Every row comes from one small tree of marks. The marks that hang from a mark follow it in brackets, in the order of their numbers. Every link used is in the known rows. Which tree was each row made from?
In the rows, 128 means zero.
Known rows
k876(k182(k454) k475(k838)): [183 145 110 134  93 122 120 120 153 133 109 130 143 159 125 118 164 104
 153 118 203 102 134 120]
k876(k475 k509(k34)): [149 155 125 121 126 122 109 119 134 134 104 133 139  99 121 112  73 141
 127 117 110 103 108 151]
k182(k454 k876(k509(k34(k698)))): [132 132 126 124 113  95 126 102 143 152 131 137 120 106 119 133 109 127
 155 107  75 157 160  95]
k454(k182(k876(k475(k838) k509(k34)))): [127 127 111 117 112 108  64  92 118 133 118 137 126 153 128 143 117 120
 147 118 135 105 140 148]
k454(k182(k876)): [126 143  95 126 103  94  84 164 140 148 140 126 107 194 135 140 128 112
 154 116 153 126 163 116]
k876(k182(k454) k475(k838) k509(k34)): [148 143 128 135 103 129 113  93 134 120  97 133 159 111 116 120 101 113
 140 117 160 105  94 139]
k509(k34(k698) k876): [ 64 145 132 140 136  99 108 145 159 169 112 106 111 128 120 106  57 147
 140 112  38 146 116  93]
k182(k454 k876(k475 k509)): [200 131 107 110 108 120 130  89 128 144 129 147 129  97 121 140 150 123
 154 116 144 125 190 117]
k698(k34(k509(k876(k475)))): [132 149 109 129 112 111  85 116 149 141 131 123 130  71 129 113 161 140
 142 121  90 128 131 135]
k876(k182(k454) k475 k509): [182 151 113 136 106 128 120 145 115 121 118 134 155 100 110 122 144 113
 140 122 171 130 129 130]
k475(k838(k182(k454 k876(k509(k34))))): [112 121 123 139  88 110  88  74 176 134 117 139 135 166 147 139 118 113
 148 109 138 133 130 112]
k182(k454 k876(k475(k838) k509(k34))): [169 123 121 111 104 120 122  42 146 144 110 147 133 109 126 138 111 121
 154 111 134 105 160 124]
k475(k838(k182(k454)) k876(k509(k34))): [ 77 108 129 132  89 142  79  76 181 149 114 141 131 182 135 112  95 120
 144 118 153 135 105  96]
k555(k182(k876(k509(k34))) k475): [ 78 155 126 128 122 107 168 129 182 164 124 129 140 126 127 148  81 104
 141 112  87 100  80 163]
k475(k838(k182) k876): [ 98 127 113 129  85 132  64 126 212 156 117 132 124 252 146 112 146 126
 142 119 170 119 131  97]
k182(k454 k876(k475(k838))): [200 125 106 112  96 114 131  69 162 152 120 143 118 152 136 139 169 116
 165 113 171 105 197 108]
k182(k454): [153 144 110 142  97 111 138 137 160 156 132 136 105 132 130 115 114 112
 159 112 161 135 149  77]
k698(k34): [113 163 112 128  91 109  91 144 180 147 134 135 115 135 127 122 135 131
 145 118 135 130 143 113]
k454(k182(k876(k475(k838) k509))): [140 131 101 118 104 111  57 104 115 134 131 144 122 157 125 150 164 119
 152 119 153 107 172 133]
k509(k34 k876(k182 k475(k838))): [105 150 126 133 120 127  98 115 165 145  84 104 151 153 125 113  63 129
 129 121 116  87  88 144]
k555(k475(k838 k876)): [ 88 132 117 127  98 122 110 109 219 177 115 137 103 200 133 119 157 108
 152 109 122  87 120 114]
k509(k34(k698) k876(k182(k454) k475)): [122 136 130 136 139 111 129 136 125 151 103 100 136 107 106 102  79 132
 143 120  84 153 111 121]

Which tree is each row?
[108 147 114 153 128  84  92 162 145 153 138 111 121 112 131 109 172 143
 150 109  23 156 136  83]	k34(k509(k876) k698)
[ 93 109 118 134  81 145  76  89 178 150 127 150 126 181 132 121 147 118
 149 119 172 138 137  80]	k475(k838(k182(k454)) k876(k509))
[154 136  99 115 115 110  73 135 100 133 135 137 121 144 121 144 142 121
 146 121 143 123 169 142]	k454(k182(k876(k475 k509)))
[169 126 112 137  99 123 108  97 155 132 115 136 124 164 140 119 166 118
 152 117 190 117 149 123]	k876(k475(k838(k182(k454))))
[ 96 149 117 127  80 139  60 139 191 150 113 138 151 206 120 121 148 121
 137 120 149 102 117  94]	k475(k838 k876(k182 k509))
[156 139 113 149 130  96 118 154 114 138 129 106 143  87 118 104 195 129
 154 116  70 162 133 107]	k34(k509(k876(k182(k454) k475)) k698)
[157 147 105 139 127 111 109 135 139 147 121 114 133 100 137 106 143 136
 140 117  86 115 126 122]	k34(k509(k876(k475)))
[100 145 118 150 110 115 205 141 170 173 139 132 110 111 124 132 105  87
 164 114 150 121  92 121]	k555(k182(k454) k475)
[120 133 113 127  77 135  97 127 196 161 117 132 132 218 127 113 139 105
 155 119 191 110 130  76]	k475(k838 k876(k182(k454)))
[158 137 109 126  95 111 125 108 152 151 137 147 121 109 126 145 136 115
 155 111 131 138 180  89]	k182(k454 k876(k509))
[146 118 109 151 110 115 100  91 140 135 122 122 136 106 147 113 172 120
 151 115 120 134 127 116]	k34(k509(k876(k475(k838(k182(k454))))))
[135 123 129 138 109 129  97  67 138 121 104 141 141 116 132 119 101 125
 140 116 150 119 108 143]	k876(k475(k838(k182(k454))) k509(k34))
[142 162 131 131 131 106  96 166 122 119 102 114 164 125 106 108 115 139
 126 119  84 132  97 155]	k876(k182 k475 k509(k34(k698)))
[131 146 109 134  98 106  74 151 172 129 131 131 143 184 143 139 146 125
 132 115 128 145 150 132]	k838(k182(k876(k509)))
[112 135 111 137 101 114  62  92 162 128 126 125 139 106 143 120 190 134
 142 120 107 132 125 141]	k698(k34(k509(k876(k475(k838(k182))))))
[126 128 115 152 129  94  75 123 140 133 125 113 135 130 138 109 218 145
 147 113  53 150 139 115]	k34(k509(k876(k475(k838(k182)))) k698)
[106 140 130 124 149 110 112 126 134 162 104 106 118 111 114 101  71 157
 137 117  47 137 126 123]	k509(k34(k698) k876(k475))
[130 140 108 135  86 103  72 121 205 138 120 131 132 232 156 139 171 120
 146 110 150 114 154 115]	k475(k838(k182(k876)))
[111 157 114 124  96 137  80 182 172 150 121 128 150 189 115 114 124 124
 129 124 146 123 113 105]	k475(k876(k182 k509))
[136 142 110 124  91 131 119 170 176 162 123 122 131 203 121 106 116 108
 148 123 183 132 126  90]	k475(k876(k182(k454)))
[137 135 110 115 122 107  79 123 104 132 123 129 125 141 123 136  90 123
 141 120 128 119 138 156]	k454(k182(k876(k475 k509(k34))))
